Each row was made from one walk, in order. Every step used is in the known rows, and no mark comes twice. Write each row's walk.
In the rows, 128 means zero.
Known rows:
nodibap-zimu: [138 125 101 158 184  87 106 106 134 120  88 110 126 147 119 161 105 132
  97 108 142 134 156 123]
zimu-gevib: [136 124 114 144 176  84  99  98 112 120 106 105 130 152 121 156 118 133
  77 109 140 136 126 135]
losi-gevib-zimu: [144 133 123 143 175  58 100 114 120 115 100 106 133 140 114 169 115 168
  88 126 130 150 133  92]
vume-zimu-nodibap-pali-kati-losi: [105 153 120 201 208  52  90 163 142 101 112 131 112 116 106 173 108 108
 102 132 124 134 103 142]
gevib-losi-nodibap-zimu: [134 117 105 182 188  68  96 131 145 115  82 115 116 139 113 170  92 148
 113 107 139  84 114  89]
gevib-losi: [158 127 119 128 207 101  94 130 138 117 103 112 131 145 118 165 108 146
 100 118 134  82 113 111]
zimu-kati: [140 128 112 176 170 121  96 105 134 135 102 122 127 192 122 152 119 132
  88 132 130 133 110 127]
vume-zimu: [165 125 114 147 180 109 121 118 116 106 102 123 132 138 113 164 118 137
  97 129 141 156 122 112]
vume-zimu-gevib-pali-kati: [136 153 120 162 172  62 114  98 119 113 110 143 130 186 114 153 142 133
  72 129 136 139  77 117]
pali-kati-zimu: [134 142 122 146 196  96 108  94 119 123 100 126 132 151 115 148 144 142
  97 132 123 114 122 138]
pali-kati-zimu-gevib: [113 144 120 155 185  76  99  76 110 118 102 122 131 156 118 149 147 138
  87 120 127 126 110 155]
vume-zimu-nodibap: [135 130 116 170 182  93  94 129 120 101 101 114 133 149 110 167 111 125
  90 117 138 141 118 107]
vume-zimu-gevib-losi: [154 131 118 149 185  85  99 112 122  93 103 120 133 137 114 172 115 145
 101 114 144 129  87 117]
losi-gevib-pali-kati-zimu-vume: [142 170 130 142 180  42  93  96 148 150 121 135 124 155 114 149 144 154
  93 124 117 117  99 106]
vume-zimu-gevib: [146 127 114 154 168  88 112 100 106 101 104 118 132 140 115 164 122 135
  87 116 145 171 110 125]
kati-zimu: [144 132 125 130 193 103 105  99 116 114  98 111 134 129 114 159 123 137
  99 126 133 117 129 131]
losi-gevib-pali-kati-zimu: [132 162 131 152 186  51 102  97 128 134 109 133 131 132 113 160 143 158
  83 139 120 119 102 122]
vume-zimu-kati-pali: [157 139 116 209 159 111 113  96 130 111 103 142 127 178 114 162 137 126
 107 141 132 154  81 112]
pali-kati: [143 133 111 151 192  98 110 110 128 132 106 126 127 168 121 145 134 142
  83 128 126 117 128 125]
gevib-losi-kati: [169 140 114 155 194 106  97 134 147 110 105 122 122 122 118 157 113 152
 102 116 129  62 102 119]
nodibap-pali-kati-zimu: [135 157 122 134 205  72 110 117 127 123 105 117 123 138 117 158 128 124
 103 152 125 131 128 143]
zimu-nodibap-pali-kati: [115 153 114 161 206  57  85 145 138 127 110 109 118 167 120 158 112 110
  83 136 126 115 133 131]
zimu-nodibap-pali: [126 142 117 145 202  65  81 151 132 119 107  92 121 148 119 169  93 105
  87 130 135 122 139 124]
gevib-pali-kati-zimu-vume: [138 166 130 129 193  69  97  96 149 142 116 136 126 196 115 138 145 131
  93 122 120  83  95 107]

Write each row's walk:
[ 96 122 105 232 188  53 104 127 146 123  88 139 104 123 108 160 112 140
 105 105 125 105 119 132] => pali-kati-losi-nodibap-zimu
[118 131 117 179 206  86 102 124 139 124 110 135 119 127 113 153 126 138
  92 115 120 102 117 150] => pali-kati-losi
[114 119 119 210 193  71 102 135 134 130 104 140 108 124 108 155 121 145
  95 117 119  91  98 127] => pali-kati-losi-nodibap
[162 153 119 148 176  98  98 103 145 121 111 121 119 131 115 141 129 140
 112 105 125 100 114 123] => losi-kati-zimu-vume
[113 147 125 139 197  44  79 150 133 103  98  90 124 178 114 171  93 112
  89 133 132 117 132  98] => gevib-zimu-nodibap-pali
[104 158 121 154 202  37  82 143 137 112 101 106 122 200 114 159 115 116
  87 140 123 112 124 105] => gevib-zimu-nodibap-pali-kati
[144 133 101 148 180  78  95 104 153 133 100 110 120 172 121 150 106 130
 106  93 140 131 152 107] => nodibap-zimu-vume
[119 127 104 252 151  72 102  99 143 128  83 135 109 184 116 161 117 128
 111 125 132 124  98 104] => losi-nodibap-zimu-kati-pali
[108 158 120 214 199  25  86 162 139 108 117 128 112  75 105 185 109 131
 101 133 121 167 108 141] => vume-zimu-nodibap-pali-kati-losi-gevib
[107 146 123 172 181  34 103 112 111 122 101 119 110 138 116 159 125 127
  98 143 129 132  99 138] => losi-nodibap-pali-kati-zimu-gevib
[154 145 120 156 178 109 108 105 125 108  99 120 126 109 113 154 129 145
 102 124 128 101 118 139] => losi-kati-zimu
[127 155 113 173 197  63  98 146 130 109 108 120 121 159 113 165 115 110
  93 143 131 154 116 119] => vume-zimu-nodibap-pali-kati
[135 145 117 155 193  69  95 152 125 101 106 105 123 135 112 176  96 106
  98 138 140 159 123 114] => vume-zimu-nodibap-pali
[130 139 103 221 162  89 101  85 149 122  89 129 120 186 121 159 124 121
 105 121 133 134 115 125] => nodibap-zimu-kati-pali
[132 125 121 175 190  68  94 130 130 123 113 118 121  63 112 175 105 156
  94 111 126 140 126 140] => kati-losi-gevib
[113 119 107 206 180  52  89 134 159 130  97 125  99 125 109 159  91 132
 120  82 132 104 122 106] => kati-losi-nodibap-zimu-vume
[116 151 127 140 205  61  80 135 126 110 102  93 126 125 114 172 101 105
 100 134 132 117 131 134] => kati-zimu-nodibap-pali
[120 132 129 169 185  44  91 129 133 106 104 115 125  98 106 177 107 164
  97 114 123 132 120 117] => kati-losi-gevib-zimu
[ 94 156 120 203 206  21  71 159 147 126 119 117 109  86 112 177 104 129
  90 125 116 132 123 152] => zimu-nodibap-pali-kati-losi-gevib
[130 129 118 212 176 115 103 122 138 109 103 144 121 140 107 167 117 130
 107 129 129 153  86 142] => vume-zimu-kati-losi
